What can hang from each mark:
q258: q552 q860
q580: q258
q554: q745 q860
q745: q258 q554 q898
q316: q258
q59: q554
q592: q554 q898
q898: q59 q491
q863: q258
q860: q554 q898
q499: q491
q491: q554

Each row was made from one small tree. The marks that hang from a mark follow it in brackets, in the order of their numbers. Every link used is in the known rows. Write each row's tree.
Known rows:
q860[q554[q745] q898[q59]]:   6.2  -6.3 -34.8 -39.1 -27.5 -17.2  -0.9  15.1 -21.9  -0.3  -0.6   6.2  -2.5  18.3   4.7 -24.5   8.7  10.4 -19.5 -44.0  -2.6  -5.4  14.8  -7.5 -22.3   0.3   8.1
q745[q258 q554[q860] q898[q59 q491]]:  13.2  -9.8 -33.4 -18.5  -0.8 -16.7  23.2  24.8  -6.8  24.7 -14.6 -21.5  21.5  16.2   5.6   8.0   7.5   3.4 -15.6 -15.5   9.9  10.6   9.4  19.8 -27.2 -10.5  19.0
q860[q898]:  -2.5   6.9  -9.0   1.5 -11.7   7.5  -8.5   4.2 -17.8  -5.1  -7.9   3.0 -13.6   3.9   3.4  -4.6   6.8  -6.8 -11.5  -4.2  -0.4  -2.8  -5.7   9.8  -5.7  -1.6   7.9
q499[q491[q554[q745 q860[q898[q59]]]]]:   7.8 -17.1 -23.7 -38.8 -11.7  -7.0   4.6  23.8 -12.2 -10.2   1.6  30.6  15.0 -13.6   0.7 -22.3  15.5  11.4 -41.9 -56.3   6.5  22.3  39.0 -30.4 -35.4  -1.2  14.0
q860[q554[q745] q898]:  -6.5  -6.3 -31.9 -20.8 -28.7   0.1 -10.2   4.6 -26.6  -3.6   0.1   7.4 -15.0  14.5   6.0 -20.7   5.6   4.3 -14.7 -30.6   0.8  -9.1   4.5   3.0 -14.7  -2.2  10.5
q898[q59 q491[q554[q745]]]:  13.2 -26.3 -12.4 -45.5  -9.5 -26.1  14.5  11.2  15.3  10.2   3.2   7.3  22.3  -4.5  -7.8 -15.6  -0.5  20.5 -19.8 -39.9   7.7  -8.0  32.0 -35.5 -14.8   2.3  -3.0
q745[q258[q552] q898[q59 q491[q554[q860]]]]:  30.7 -35.5 -17.0 -32.7   9.6 -42.4  28.8  34.6 -21.4  28.0 -13.6 -24.9  34.3  15.2  -3.0   9.8   2.8   3.6 -32.7 -26.9   4.6  11.0  27.5   8.0 -42.6  -4.1  17.7
q316[q258[q552 q860]]:  24.5  -7.4   6.9  -6.0  -9.2 -17.2  -6.5  11.5  -5.1  10.6  -3.5  -3.8 -16.6   5.1   2.5  -0.4 -11.8  -5.7  -7.4  -0.3 -10.8 -20.9   2.5  -3.3  -3.7  13.8  -5.8
q898[q59 q491]:  11.4  -9.7  -2.3 -12.6   2.2 -14.7   6.2  10.4  10.9  16.6   1.9  -8.9  18.1  -1.5  -0.8  -0.3   3.7   7.4  -7.6 -13.5  -0.7  -6.2  10.5  -9.8  -6.9   5.2  -3.7
q258[q860[q554]]:   3.4   3.0 -11.1  -4.2 -16.1 -10.7  -4.3  -3.7 -15.0  10.7   2.4 -12.4 -15.1   1.9  14.4  -8.9  -4.6   8.3   6.2 -14.6  -7.9   0.0  -5.0   5.0 -15.4  10.8   8.4
q554[q745[q258[q552]] q860[q898[q491]]]:   5.5 -47.8 -22.5 -12.1  -1.0 -10.2  -8.0  17.1 -17.7  10.2   4.6  -5.2   2.5  25.4  -1.1   6.4  21.1  -2.1 -31.6 -16.2   6.5 -20.6  12.5  10.3 -14.8  -6.8   9.2
q491[q554[q745[q258[q552]] q860[q898[q59]]]]:  26.9 -39.7 -25.5 -51.2  -3.6 -41.6  15.2  32.3 -22.6   1.3  -4.6   2.2  16.0  23.1  -4.0  -7.8  13.3   9.7 -38.8 -42.5   4.2   4.8  36.0 -13.3 -37.8  -5.0  13.7
q863[q258]:  -2.7 -11.4   2.1   8.3  -3.2 -20.2   0.1   0.2   2.0  -5.8   1.9  15.1  -9.4   6.4  -5.5   4.4   3.0   3.5  -6.4   3.8  -1.7  -7.3   1.3   2.2   3.8  -2.2   5.5
q316[q258[q552 q860[q554 q898]]]:  22.8  -1.2 -12.8 -10.8 -31.0 -17.1 -13.1  19.5 -40.1  14.4 -12.3  -9.2 -28.9  10.1  15.4 -11.3 -10.4  -5.2 -16.2 -20.0 -14.4 -18.1  -3.6  14.9 -25.5  15.3   7.4
q863[q258[q552 q860[q554[q745] q898[q59]]]]:  20.5 -31.3 -25.3 -32.8 -37.4 -57.4 -15.2  22.1 -27.0  -0.2   5.4  13.6 -23.0  33.5   1.8 -19.7   8.0  14.1 -32.5 -50.5 -12.4 -34.3  15.8 -10.1 -21.9   8.6  13.8
q59[q554[q745[q258[q552] q898[q491]] q860]]:  14.4 -44.5 -32.4 -13.4  -9.2 -19.7   9.0  29.5 -11.3  15.5  -3.2 -20.9  22.5  32.5   3.0   5.8   9.2   2.3 -17.3 -29.0   7.9  -8.7  18.8  10.5 -27.2  -8.8  22.3
q860[q554[q745] q898[q59 q491]]:   5.0 -16.7 -33.7 -34.9 -27.5 -14.3  -3.8  15.3 -15.4  13.4   1.4  -1.4   3.0  11.6   5.2 -21.3   9.0  12.0 -21.8 -44.7   0.6 -15.3  14.5  -7.0 -20.8   2.1   6.1
q860[q554[q745]]:  -4.4 -14.0 -23.0 -22.8 -17.1  -7.6  -1.2   0.8  -7.5   0.7   7.3   5.4  -1.1  10.0   2.1 -16.5  -0.7  12.3  -3.3 -25.9  -0.2  -7.4  10.1  -6.4  -9.3  -0.7   1.2
q592[q554[q745 q860] q898[q59 q491]]:   1.4 -12.3 -38.1 -38.4 -19.3 -38.5  13.6  12.9  20.1   2.6   9.9   2.4   9.3  -2.7   2.5 -20.0   4.2  12.9 -18.1 -34.7   9.4  19.6  10.4 -28.2 -22.5  -5.4  -0.6
q898[q59[q554]]:  20.0   2.6  -7.1 -15.9 -11.8 -23.7  12.8  22.0   7.4   4.2  -7.5  -9.7  24.5   5.4   9.3  -9.0  -3.7  13.1   5.3 -31.4  -3.8  11.3  14.5 -17.0 -20.8   7.9   9.7
q258[q552 q860[q898[q59 q491]]]:  25.7 -16.4  -3.1 -13.7 -16.7 -26.9 -14.8  20.2 -15.1  17.2  -2.6 -11.4  -7.6  10.5   6.6  -4.2   8.1   0.1 -25.5 -30.1  -7.5 -31.8   4.0  -4.5 -15.7  13.6   4.5
q592[q898[q59]]:  -0.7  17.7 -25.7 -22.2  -4.2 -20.2  19.3   4.6  -0.7  -4.6   1.4  -0.2   2.1   8.2   0.5 -10.5   0.9   6.1  -5.2  -9.3  -4.3  15.2   2.3 -16.3  -9.8   7.4   6.6
q59[q554[q745[q898] q860]]:   2.4  -8.6 -33.8 -11.0 -22.2  -3.7  -1.1  15.2   1.9  -6.2  -3.4  -5.1   7.0  16.1   3.1 -10.9   2.4  -2.2  -8.2 -31.8   8.6  10.1  17.4  -9.6 -19.5 -12.6  17.8
q745[q258 q554 q898]:   0.2   7.2 -27.9  -9.8  -8.0   1.8  22.9  13.1 -22.9   7.3 -20.7  -8.2   0.3  21.1   4.2   5.7   2.6   0.3  -1.1   3.3   5.8   4.4  -7.3  34.4 -12.9 -12.2  22.6
q863[q258[q860[q554 q898[q59]]]]:  11.1   0.3 -22.0 -12.5 -29.1 -40.8  -3.8  11.5 -27.2   4.1  -3.9   3.0 -27.0  15.7   9.5 -13.0   7.0   9.8 -16.9 -28.1 -12.5  -4.9   1.5   5.2 -23.6  10.0  20.3
q499[q491[q554[q745[q258 q898[q59]]]]]:   6.2 -17.2 -33.0 -49.7   3.9  -5.8  41.7  25.6 -25.2   0.1  -6.0  20.1  23.9   9.3  -7.3 -12.1  17.3  14.4 -27.0 -30.9   1.6  21.9  34.1  -1.0 -30.3  -5.5  24.8
q580[q258]: -0.1  6.7 -1.8 -4.2  6.7  9.7  5.1  0.4 -2.2  7.4  0.5 -6.1  8.1  1.1  3.0 -5.2  5.6 -7.0  6.4  2.6 -5.7 -3.0  0.4 -2.2 -4.3  2.1  2.3
q745[q258[q552] q554[q860]]:  16.9 -26.5  -9.3  -6.8   1.2 -26.0   5.7  22.0 -12.1  11.1  -7.5  -8.9  15.2  16.2   9.1  12.4  -0.1   6.4 -10.3 -14.7   5.8  -1.6   6.4  13.0 -20.6  -5.0   9.0

Write each row's tree:
  9.0 -31.5 -23.2 -18.1 -36.2 -17.8 -25.0  10.1 -27.4  15.0   5.1  -6.0 -20.2  16.8  10.6 -15.5   4.5   7.6 -24.4 -42.9  -4.5 -42.5   2.6  -0.5 -17.9  10.3   7.9 | q258[q552 q860[q554[q745] q898[q491]]]
 32.7 -25.4 -14.3 -35.5  -0.8 -40.8  28.2  26.9 -24.9  29.4 -13.7 -24.9  12.9  19.2   0.3   4.1   2.5   7.9 -22.5 -22.7  -4.1  -8.1  15.8   9.8 -34.1   6.0  20.2 | q745[q258[q552 q860] q898[q59 q491[q554]]]
  5.9  -1.5 -11.1 -10.4 -11.6  -7.7  -1.8   8.5 -17.0  -3.2 -10.4   0.9  -2.8 -11.8   6.0  -6.3   0.1  -3.3 -24.2 -22.4   7.7  20.5  12.6  -6.2 -27.9  -4.5  13.9 | q491[q554[q860[q898]]]
 29.7 -17.6 -22.0 -32.4 -37.6 -35.2 -13.1  28.7  -9.0  -3.9  -2.3  -1.0  -4.9  25.8   9.8 -21.9   6.5  10.9 -17.9 -58.7  -7.9 -25.6  17.8 -26.1 -24.0  12.5  13.9 | q258[q552 q860[q898[q59[q554[q745]]]]]
 13.4 -19.9 -33.5 -40.4 -10.4 -29.8  14.8  25.2 -10.3  -1.8  -4.3   3.5   3.3  17.2   4.1 -12.4  21.2   6.0 -21.0 -25.4   6.4  25.7  11.6   6.0 -32.1 -16.6  10.0 | q592[q554[q745[q258] q860[q898[q59]]]]
 16.6  -7.3   5.9  -6.1   0.1 -10.3  -7.8   6.0  -9.7  13.0   4.1 -13.0  -3.0   9.4   6.8  -4.4   3.3  -6.9  -0.5  -8.0 -13.1 -24.9   0.1  -5.9  -7.7  12.5   1.8 | q580[q258[q552 q860]]
 -5.6 -18.4 -20.8 -21.0 -13.5  10.3  -4.1  13.6 -17.4 -13.7   2.4  32.6   2.1 -19.1   2.6 -17.2  13.3   5.4 -37.0 -43.9   9.8  17.3  28.8 -19.7 -28.5  -3.9  16.0 | q499[q491[q554[q745 q860[q898]]]]
 18.3   5.1 -12.2 -29.9 -14.1 -12.0   8.6  12.0 -12.0  21.2  -8.9 -13.8   0.9  -8.6  11.0 -18.3   7.6   1.8 -16.0 -29.3  -6.2  -7.0  11.8 -16.4 -29.9  14.1  14.3 | q580[q258[q860[q898[q59 q491[q554]]]]]
 12.9   7.3 -24.6 -20.8 -19.9  -8.4  -0.7  11.1 -24.6  29.2  -3.8 -24.9  -4.2   5.0  19.1 -19.4  10.7   0.2  -7.6 -30.3 -13.1 -11.0  -0.4   2.8 -31.5  16.2  14.9 | q580[q258[q860[q554 q898[q59 q491]]]]
  0.3  18.3 -12.5  -0.9 -11.3  14.7 -10.3  -2.1 -18.7   3.4  -2.6  -8.2 -24.2   4.9  11.8 -11.4  14.0 -13.5  -1.3  -0.8 -10.1 -10.5 -10.0   5.3  -8.9   7.8  12.7 | q580[q258[q860[q898]]]
  6.3   1.2 -10.3  -3.5 -19.5 -13.1  -8.4  14.9 -12.4  -3.0 -10.0   0.0  -9.9  -9.7  11.5  -8.6   3.9  -8.2 -15.1 -17.1   7.4  24.1  -6.9  11.3 -25.0 -12.0   7.4 | q592[q554[q860[q898]]]
 36.9 -10.9 -22.9 -36.8 -39.9 -32.8  -7.1  35.5  -7.5   1.3  -8.6   2.8 -10.5  22.5   9.5 -23.5  -3.4   4.7 -19.0 -47.1 -10.7 -23.9  20.8 -24.8 -24.0  15.1   7.7 | q316[q258[q552 q860[q898[q59[q554[q745]]]]]]
 11.7 -17.5  -0.3   8.2 -22.4 -33.4 -20.8  11.3 -23.4  -4.6  -1.7  11.5 -34.0  18.9   1.4   0.5   6.9  -3.2 -24.3 -11.9 -10.1 -31.9  -5.5   6.9  -4.7   7.0  14.4 | q863[q258[q552 q860[q898]]]
  3.0  -0.3 -45.6 -31.4 -20.4 -30.4  14.6  14.4  16.4 -11.7   8.2  -0.1  15.0  14.1   6.4 -21.0   2.6  14.9  -7.4 -43.2   3.1  23.6  22.0 -41.2 -24.8   2.7  13.8 | q592[q898[q59[q554[q745 q860]]]]
 13.5 -39.5 -23.2 -43.1   9.3 -30.4  27.9  14.9  10.9  15.2   5.7  -5.6  29.3   6.1  -5.1  -2.1  11.4  19.6 -21.3 -27.4  10.8  13.9  36.6 -19.3 -27.3  -4.5   6.4 | q898[q59 q491[q554[q745[q258] q860]]]
 14.3 -18.0 -34.4 -41.6 -14.8 -27.9  24.0  17.8  -3.7  17.4  -4.3 -11.4  -2.5  21.8  -0.1 -10.8  15.4   9.2  -9.5 -15.9   1.6   1.4   1.8  14.0 -20.9  -9.7  12.4 | q592[q554[q745[q258[q860] q898[q59 q491]]]]
 14.5  -0.4  -3.6  -5.0 -12.5  -2.9 -15.6  10.0 -28.0   7.8  -3.5 -10.2 -17.9  13.2  10.1  -8.2  10.0 -14.4 -11.6 -12.7 -12.9 -27.8  -6.0   3.5 -13.4  11.1   9.9 | q580[q258[q552 q860[q898]]]
 19.1  -8.5  -6.2 -11.5 -13.0 -22.1   9.7  21.7  13.6  16.3  -5.4 -15.5  29.4  -1.2   9.5  -3.9  -2.8  14.8   2.0 -32.1  -0.5   0.8  14.2 -15.8 -20.3  10.5   6.9 | q898[q59[q554] q491]
  2.1 -13.0 -28.6 -28.3 -11.9  -8.1   7.2   8.2  -4.2  -5.3  -2.6   5.7   2.3   4.0  -8.4 -11.9  -0.3  -1.1 -24.6 -27.9  13.0  12.9  25.7 -14.6 -20.5 -16.4  12.0 | q491[q554[q745[q898] q860]]
 -5.2 -14.0 -31.5 -14.2 -35.2   0.5 -19.6  -2.1 -17.4  10.7   5.7  -3.7 -27.5   8.4  11.7 -18.1   8.2   7.2 -14.2 -31.0  -0.7 -25.3  -2.0   1.0 -14.6   7.2  10.7 | q258[q860[q554[q745] q898[q491]]]
 -7.8 -14.4 -39.1 -24.5 -15.4  -0.2   7.2   7.1 -36.0   0.8  -1.8   0.3 -11.1  26.8   6.4 -10.2  15.7   8.1 -10.3 -14.4  -0.1  -0.6   1.5  23.9 -19.5  -5.4  18.0 | q860[q554[q745[q258]] q898]
  2.4  -4.7 -18.9  -7.6  -1.7 -11.8  14.7  -2.2 -25.2  15.3   0.3 -20.8 -11.3  15.3  14.9   1.8   5.1  11.4  10.2   1.7  -8.3   8.3  -7.8  24.5 -19.9   8.4  16.1 | q745[q258[q860[q554]]]
  6.5 -42.6 -21.1  -9.8 -39.5 -38.4 -25.0  11.2 -25.2   9.4   7.3   9.2 -29.9  22.6   5.1 -11.1   7.4  10.5 -31.0 -38.7  -5.2 -50.0   4.6   1.4 -14.0   8.4  14.4 | q863[q258[q552 q860[q554[q745] q898[q491]]]]
 -4.6 -13.6 -30.8 -30.2  -3.7   8.7  26.8   8.6 -27.5  -2.8  -0.8  16.4  -5.7   5.2  -1.1  -9.6  16.7  10.2 -19.2 -17.4   1.5  12.5  16.9   6.9 -22.6  -1.3  28.6 | q499[q491[q554[q745[q258[q860] q898]]]]
 10.2 -35.3 -11.9 -21.0   0.8 -19.7   1.9   5.2  -9.2   2.8  10.6  -2.3 -10.0  31.7  -2.8   0.8  12.7   8.5  -6.6  -6.5  -5.0 -25.4   6.3   1.1  -1.7   3.5   4.7 | q554[q745[q258[q552 q860]]]
 10.2 -39.1 -13.3 -15.5 -26.7 -48.4 -14.3   6.8 -13.6   1.5  13.7  12.1 -20.8  24.4  -0.3 -10.4  -0.2  16.6 -16.1 -33.7  -8.6 -35.8  10.9  -9.0  -9.7   8.0   7.9 | q863[q258[q552 q860[q554[q745]]]]
 20.5 -35.6 -29.2 -35.6  -3.1 -27.9  12.9  20.6 -12.8  20.8   3.0 -15.6   2.0  39.1  -6.8   0.2  16.3   5.0 -21.7 -20.4  -4.4 -30.6  14.7   7.9 -12.6   0.3  12.0 | q554[q745[q258[q552 q860] q898[q59 q491]]]
 -1.2   3.4 -17.0  -0.3  -4.2   3.8   3.3  -1.3 -27.5   0.2  -5.2  -9.9 -27.8  18.4   9.4   3.0  18.0  -3.8  -3.2  11.5  -5.9   1.4 -14.0  26.9  -9.7   3.0  18.9 | q745[q258[q860[q898]]]
 12.6 -21.7 -16.8 -29.3 -17.3 -17.6  -8.9   7.3 -17.6  13.7  11.6  -7.9  -4.5  19.7   8.2 -20.1   2.5   5.5  -3.1 -34.5 -11.5 -32.4   9.6 -12.8 -17.4  11.4   3.8 | q580[q258[q552 q860[q554[q745]]]]
 27.4 -38.5 -30.7 -53.5   3.7 -43.6  27.6  32.8 -18.4   7.4  -6.5  -5.6  25.5  30.1 -10.9  -3.8   8.2   6.7 -35.1 -36.8   5.5   9.3  39.0  -7.5 -36.8 -11.8  16.0 | q491[q554[q745[q258[q552] q898[q59]] q860]]
 -5.2 -10.4 -30.9 -12.6  -7.9   3.4  -4.1   4.0  -0.3  -5.8   3.9   3.2  -5.2  16.4  -7.2  -7.1   8.4  -9.9 -17.9 -13.1   8.4   3.4  14.1  -2.5  -5.9 -17.9   6.0 | q554[q745[q898] q860]
 10.1  -3.3 -21.3 -18.5 -21.3 -14.8   0.3  17.6 -24.3  20.9  -8.0 -14.4   5.6   2.4  11.5 -11.3   4.0   6.8 -17.2 -33.6  -3.5  -3.3   4.5   7.7 -27.9   8.0  10.5 | q860[q554 q898[q59 q491]]
 17.3 -13.6 -24.9 -26.9 -38.1 -16.2 -16.1  16.2 -31.6   6.2  -3.0   5.0 -31.8  19.1   8.7 -20.9  -5.6  -1.4 -21.4 -30.7 -11.0 -29.6   7.0   0.2 -19.1  10.1   3.9 | q316[q258[q552 q860[q554[q745] q898]]]
  5.8  -9.0  -9.2   2.2 -20.1 -11.2 -10.9  13.8  -7.3   9.5  -7.9  -6.6  -4.1 -15.3  12.7  -4.1   4.6  -5.5 -19.3 -18.0   9.6  13.7  -7.6  12.7 -25.1  -8.7   5.2 | q592[q554[q860[q898[q491]]]]
